What can hang from each mark:
K202: K407 K804
K961: K407
K188: K106 K407 K547
K407: K202 K961
K547: K188
K804: K188 K202
K106: K188

Each row was made from one small tree. The marks that hang from a mark follow it in brackets, in the order of their numbers. Every link used is in the known rows. Write each row's tree.
Known rows:
K961{K407{K202{K804}}}: [-0.28  0.84  1.63  2.54 -0.35 -0.99 -0.51  0.61  1.71 -1.29 -0.39  1.36
 -2.12  1.62  2.97  0.75  2.69 -4.11 -1.79 -2.72 -0.29  0.32 -0.17 -1.13
  0.54 -0.92  1.71 -0.70 -1.38  0.07  1.58 -1.15]
K804{K188 K202{K407{K961}}}: [-0.59 -1.33  3.22  3.08  0.21 -2.56 -1.51  1.25  3.14  2.20  0.99  1.55
 -2.75 -0.22  2.15  2.29 -0.43 -3.75 -0.17 -2.46 -0.47  0.67  2.12 -0.80
 -0.37 -1.43  2.80 -1.71  2.94  1.94 -0.35 -0.48]
K188{K106 K407{K961}}: [ 2.01  1.73  2.53  3.27 -1.47 -1.11 -0.53  1.14  2.27  1.71  0.08  3.75
 -3.51 -0.06  1.14  1.64 -4.20 -2.99 -1.92 -2.69 -0.67  2.04  1.55 -1.71
 -2.07 -1.78  6.33 -0.88  3.98  1.60 -0.29  0.60]
K202{K407{K961} K804{K188{K106}}}: [-0.48  1.23  4.37  2.56 -0.66 -0.79  0.78  2.54  2.86  0.87 -0.33  1.92
  2.09 -0.77  1.29  1.01 -4.77 -2.81  0.15 -2.05  0.99  1.81  1.73 -0.86
 -1.18 -2.17  5.07 -2.23  3.95  3.63  1.15 -0.30]
K188{K106 K407{K202 K961} K547}: [ 0.24  1.30  2.68  2.84 -2.04 -1.63  2.06 -0.40  2.08  1.68  0.75  2.53
 -3.17 -0.38  1.82  1.14 -1.67 -1.88 -2.27 -2.52 -0.95  2.17  0.49 -1.30
 -1.82 -1.43  7.47 -1.26  5.55 -0.83 -0.64  1.32]
K547{K188{K106 K407}}: [ 1.04  1.74  1.23  2.36 -0.84 -1.40 -1.93  0.91  2.19  1.18 -0.19  2.77
 -2.44  2.49  0.68  1.23 -4.58 -3.69 -1.31 -2.67  0.24  0.64  1.15 -1.32
 -2.59  1.25  5.24 -2.13  1.21  1.81  1.72 -1.08]
K547{K188{K407{K202 K961}}}: [ 0.93  1.26  1.19  2.38  0.13 -2.59 -0.57  1.26  1.42  0.61 -0.04  2.00
 -3.75  1.29  1.77  0.26 -2.09 -4.71 -2.08 -3.35  0.51  0.53  0.83 -1.31
 -1.69  0.93  4.38 -1.69  1.82  1.16  1.33 -0.32]
K202{K407{K961} K804{K188{K106 K547}}}: [-1.18  1.65  4.85  2.55 -1.08 -1.01  1.69  2.05  3.05  0.98 -0.08  1.25
  2.16 -1.29  1.16  0.42 -3.88 -2.00  0.00 -1.97  0.98  2.67  1.54 -0.31
 -1.65 -1.76  5.59 -2.56  5.26  2.56  0.85  0.30]
K202{K407 K804}: [ 0.58  2.08  3.38  2.79 -0.78  0.48  0.12  2.83  3.07 -0.32 -1.09  1.63
  2.20  0.53  1.43 -0.74 -3.16 -2.14 -0.28 -2.43  1.06  1.72  0.99  0.19
 -1.11 -0.98  2.87 -2.19 -1.10  2.32  1.50 -0.27]
K804{K188 K202}: [ 0.61 -1.17  2.30  3.22  0.49 -2.80 -3.25  0.29  3.39  1.81  1.16  1.69
 -2.23  1.54  2.61  2.36  1.92 -3.87 -0.87 -1.88 -0.67 -0.41  1.37 -1.42
 -0.23 -0.86  1.27 -1.11  0.69  0.84 -0.73 -1.87]
K202{K407 K804{K188}}: [-0.54  1.27  3.69  2.64 -0.38 -0.54 -0.78  2.67  3.37  0.25 -0.80  0.97
  2.43  0.88  1.34 -0.05 -3.68 -2.90  0.18 -2.34  0.94  1.27  1.95  0.10
 -1.13 -0.71  2.51 -2.51  0.23  2.51  1.72 -0.83]
K106{K188{K407{K202{K804} K961}}}: [-0.01  1.31  2.82  2.74 -0.17 -2.27  1.01  1.08  2.15  1.36 -0.26  1.32
 -0.90  2.02  1.92  0.21 -5.50 -3.42 -2.11 -2.87 -0.04  0.38  0.68 -0.93
 -1.34  1.11  4.68 -2.24  0.09 -0.76  0.38 -0.53]
K407{K202 K961}: [ 1.35  1.09  2.00  3.03  0.31 -2.02  0.67  0.40  1.44  0.20  0.35  3.34
 -2.92 -0.17  3.39  1.15  3.77 -3.53 -2.79 -2.54 -0.18  0.98 -0.58 -2.32
  0.04 -3.42  3.86 -0.34  1.89  0.37 -0.87 -0.48]
K188{K407{K202} K547}: [ 0.47  1.45  1.92  3.01 -1.42 -1.57  0.18  0.04  2.63  0.55  0.11  1.29
 -3.19  1.26  2.00 -0.33  0.05 -2.35 -2.47 -3.10 -0.95  1.75  0.68 -0.10
 -1.71  0.28  4.07 -1.50  1.29 -2.31 -0.04  0.92]
K804{K202{K407}}: [ 0.60 -0.55  2.36  3.18 -0.48 -0.81 -1.16  1.04  3.11  1.41  0.28  2.11
 -2.41  0.73  2.19  1.38  0.05 -2.35 -0.51 -2.42 -0.68  0.47  0.91 -0.39
 -0.07 -0.89  2.37 -1.58 -0.97  1.10 -0.05 -0.47]
K961{K407}: [ 0.53  1.56  1.74  3.05 -0.31 -1.07 -2.60  0.87  2.13 -0.77 -0.67  2.63
 -5.02  1.60  1.92  1.23  3.05 -4.23 -1.92 -3.18 -0.79  1.58  0.64 -0.89
 -0.60 -1.38  1.43 -0.65 -0.67 -0.01  1.02 -1.03]
K202{K407 K804{K188{K106}}}: [-0.73  1.15  3.65  2.50 -0.85 -0.13 -0.43  2.09  3.37  0.74 -0.49  1.57
  2.74  1.01  1.18  0.93 -4.64 -2.33  0.53 -1.83  0.74  1.15  1.72 -0.52
 -1.15 -1.25  4.08 -2.55  1.05  3.07  1.68 -1.05]

Write each row's tree:
[ 1.22  1.01  2.43  2.79 -1.48 -1.07  1.50  0.99  1.89  1.22  0.23  2.51
 -0.62  0.06  2.17  1.33 -4.35 -2.84 -1.64 -2.24 -0.11  0.78  0.59 -2.00
 -0.92 -1.45  6.60 -0.90  3.32  1.71  0.26  0.48]	K188{K106 K407{K202{K804} K961}}
[ 0.60  1.28  1.70  2.03 -0.60 -1.88  0.61  1.12  1.45  0.97  0.17  2.02
 -0.88  1.12  1.64  1.01 -4.77 -3.90 -1.31 -2.41  0.91  0.21  0.45 -1.74
 -1.53  0.74  6.26 -1.90  2.59  2.39  1.65 -0.57]	K547{K188{K106 K407{K202{K804} K961}}}
[ 1.31  1.41  2.65  2.83  0.21 -1.66  1.67  1.21  1.60 -0.38  0.18  2.18
  0.58 -0.77  3.54  0.18  1.72 -3.18 -2.33 -2.11  0.83  0.79 -0.87 -2.04
  0.22 -2.62  3.76 -0.61  1.73  1.31 -0.21 -0.50]	K407{K202{K804} K961}
[ 0.54  1.05  1.28  2.15 -0.55 -2.12 -0.05  0.60  1.42  1.39  0.28  2.80
 -3.22  1.54  1.49  1.51 -3.51 -4.04 -1.66 -2.77  0.22  0.31  0.54 -1.94
 -1.72  0.23  6.31 -1.71  2.75  1.80  1.25 -0.63]	K547{K188{K106 K407{K202 K961}}}
[ 0.81  2.14  2.71  3.06 -2.44 -0.76 -0.27  0.05  3.09  1.63  0.05  2.54
 -2.56  1.07  0.76  0.86 -3.27 -1.34 -1.81 -2.46 -1.02  2.57  1.24 -0.50
 -2.88 -0.23  6.19 -1.63  3.36 -0.76 -0.17  0.73]	K188{K106 K407 K547}
[-0.78  1.75  3.52  2.67 -0.69 -2.46  2.07  0.45  2.41  1.39 -0.06  0.64
 -0.84  1.27  1.71 -0.49 -4.59 -2.38 -2.22 -2.82 -0.11  1.36  0.47 -0.13
 -1.86  1.81  5.34 -2.51  1.99 -2.24 -0.03  0.21]	K106{K188{K407{K202{K804} K961} K547}}
[ 0.78 -0.44  2.83  3.25 -0.28 -1.35 -0.12  1.40  2.66  1.61  0.45  2.34
 -3.12 -0.65  2.30  1.37 -0.14 -2.63 -0.86 -2.57 -0.36  1.15  0.96 -0.62
 -0.17 -1.52  3.19 -1.28  1.25  1.62 -0.59  0.17]	K804{K202{K407{K961}}}
[-1.33  1.42  4.18  2.45 -1.33 -0.31  0.54  1.69  3.54  0.74 -0.30  1.00
  2.92  0.64  0.99  0.31 -4.29 -1.62  0.39 -1.75  0.63  1.88  1.49  0.07
 -1.63 -0.98  4.63 -2.87  2.49  1.89  1.39 -0.46]	K202{K407 K804{K188{K106 K547}}}
[-0.79  1.50  3.14  2.71 -0.57 -2.75  1.42 -0.01  2.30  1.76  0.06  1.37
 -3.15  1.63  1.60  0.09 -3.21 -2.63 -2.58 -3.08 -0.70  1.53  0.67 -0.27
 -2.08  1.30  5.43 -2.44  2.21 -2.87 -0.36  0.17]	K106{K188{K407{K202 K961} K547}}
[-0.75  0.47  2.91  2.82 -1.12 -2.69 -0.08 -0.26  2.68  1.92  1.03  1.88
 -2.64  0.43  1.70  2.01 -1.35 -3.24 -1.61 -2.37 -0.94  1.44  1.55 -1.46
 -1.83 -1.42  6.03 -1.50  6.05 -0.30 -0.34  0.17]	K804{K188{K106 K407{K202 K961} K547}}
[ 0.79 -1.12  2.62  3.43  0.12 -3.40 -2.43  1.00  3.09  2.43  1.16  1.18
 -3.78  0.36  2.17  2.08 -1.87 -4.68 -0.95 -2.69 -0.81  0.32  2.45 -1.14
 -0.92  0.25  2.64 -1.11  3.48  1.18 -0.73 -0.04]	K804{K188{K407{K961}} K202}
[-0.35 -0.95  3.32  3.14 -1.14 -3.19 -0.60 -0.16  3.31  3.09  1.74  1.29
 -3.26 -0.32  1.76  2.43 -2.52 -3.04 -0.86 -2.03 -1.16  1.14  2.00 -1.06
 -1.62 -0.11  5.25 -1.45  6.18  0.38 -1.09  0.29]	K804{K188{K106 K407{K961} K547} K202}
[ 0.80  1.38  2.98  2.86 -0.88 -1.13 -1.57  1.75  3.26  0.87 -0.15  1.38
  2.18  1.58  1.43  0.88 -4.79 -3.27 -0.65 -1.80  0.49  0.64  1.69 -1.14
 -1.65 -0.08  3.83 -1.72  1.33  2.32  1.03 -1.03]	K202{K804{K188{K106 K407}}}
[ 0.19  1.60  3.20  2.68 -2.13 -1.38  2.93  0.20  2.20  1.21  0.55  1.68
 -0.42 -0.75  1.94  0.38 -3.39 -1.71 -1.94 -2.20 -0.21  2.06  0.28 -1.06
 -1.72 -0.68  7.49 -1.36  5.46 -0.12 -0.17  1.37]	K188{K106 K407{K202{K804} K961} K547}
[ 0.53  1.81  3.06  2.93 -1.28 -1.93  2.26  1.09  2.25  0.45  0.13  0.72
 -1.12 -0.86  2.29 -1.01 -1.60 -2.54 -2.35 -2.96  0.09  2.31  0.57 -0.26
 -1.67  0.31  4.91 -1.37  4.10 -0.97 -0.16  1.73]	K188{K407{K202{K804} K961} K547}
[ 1.08  0.61  1.22  2.88 -1.58 -0.67 -0.61 -0.05  2.25  1.36  0.19  3.16
 -2.56  2.00  1.88  2.11 -2.71 -2.74 -1.74 -2.44 -1.12  0.16  0.63 -1.78
 -1.06 -1.16  5.69 -1.06  0.64  0.24  0.36 -0.28]	K188{K106 K407{K202}}
[-0.14  0.89  3.39  2.63 -0.21 -2.31  2.03  0.36  2.03  0.49  0.83  1.70
  1.00 -0.63  3.15  1.14  1.26 -2.84 -1.73 -1.57  0.50  0.97 -0.42 -2.11
 -0.22 -2.72  5.06 -1.10  4.61  0.90 -0.39 -0.61]	K407{K202{K804{K188{K106 K547}}} K961}
[ 0.48  1.01  0.75  2.13 -0.72 -1.57 -1.04  0.30  1.77  1.15  0.22  2.48
 -2.49  2.84  1.36  1.56 -3.51 -3.78 -1.47 -2.57  0.11 -0.29  0.65 -1.62
 -1.66  0.93  5.56 -2.04  0.60  1.34  1.69 -1.22]	K547{K188{K106 K407{K202}}}
[-1.10  0.21  1.78  2.36 -0.51 -1.30 -0.84  0.17  1.86 -0.54 -0.01  1.52
 -1.77  1.96  2.73  2.02  1.72 -4.24 -1.24 -2.23 -0.48 -0.16  0.12 -1.68
  0.49 -1.42  2.66 -0.89  0.00  0.61  1.68 -1.69]	K961{K407{K202{K804{K188{K106}}}}}
[-0.89  0.34  1.83  2.50 -0.15 -1.59 -1.07  0.57  1.88 -0.95 -0.19  1.00
 -2.19  1.77  2.90  1.19  2.95 -4.65 -1.44 -2.63 -0.30 -0.12  0.38 -1.27
  0.56 -1.04  1.50 -0.91 -0.55  0.32  1.70 -1.48]	K961{K407{K202{K804{K188}}}}
[-1.82 -1.22  3.44  2.78 -1.14 -1.88 -0.58 -0.31  3.71  2.75  1.43  1.40
 -1.56  0.74  1.60  2.68 -0.93 -1.86  0.18 -1.62 -1.05  0.76  1.65 -0.54
 -0.85 -0.89  4.49 -2.32  3.56  0.60 -0.26 -0.69]	K804{K188{K106 K547} K202{K407}}
[-1.37 -0.93  3.85  3.07 -0.25 -2.84 -0.29  0.63  3.36  2.22  1.22  0.85
 -2.70 -0.88  1.92  1.55  0.37 -2.81 -0.36 -2.34 -0.59  1.70  1.87 -0.09
 -0.89 -0.88  3.35 -2.04  4.49  0.52 -0.64  0.19]	K804{K188{K547} K202{K407{K961}}}
[ 1.11  1.65  2.95  3.02 -0.35 -1.48 -1.98  2.27  3.33  0.31 -0.47  0.79
  1.57  1.40  1.61 -0.16 -3.61 -3.89 -0.87 -2.37  0.66  0.86  1.81 -0.57
 -1.60  0.45  2.20 -1.69  0.65  1.81  1.09 -0.82]	K202{K804{K188{K407}}}
[-0.77 -1.60  3.28  2.95 -0.40 -2.07 -0.80  0.52  3.09  2.85  1.34  2.32
 -2.27 -0.11  1.95  3.41 -2.05 -3.04  0.21 -1.81 -0.75  0.36  1.82 -1.49
 -0.33 -2.09  4.68 -1.68  3.92  2.54 -0.33 -0.79]	K804{K188{K106} K202{K407{K961}}}
[ 1.23  0.76  1.96  2.97 -1.37 -1.26  0.66  0.32  1.78  1.56  0.45  3.45
 -3.33  0.36  2.02  2.19 -2.80 -3.14 -2.07 -2.60 -0.89  0.89  0.81 -2.22
 -1.09 -2.10  6.70 -0.80  3.36  0.86 -0.20  0.45]	K188{K106 K407{K202 K961}}
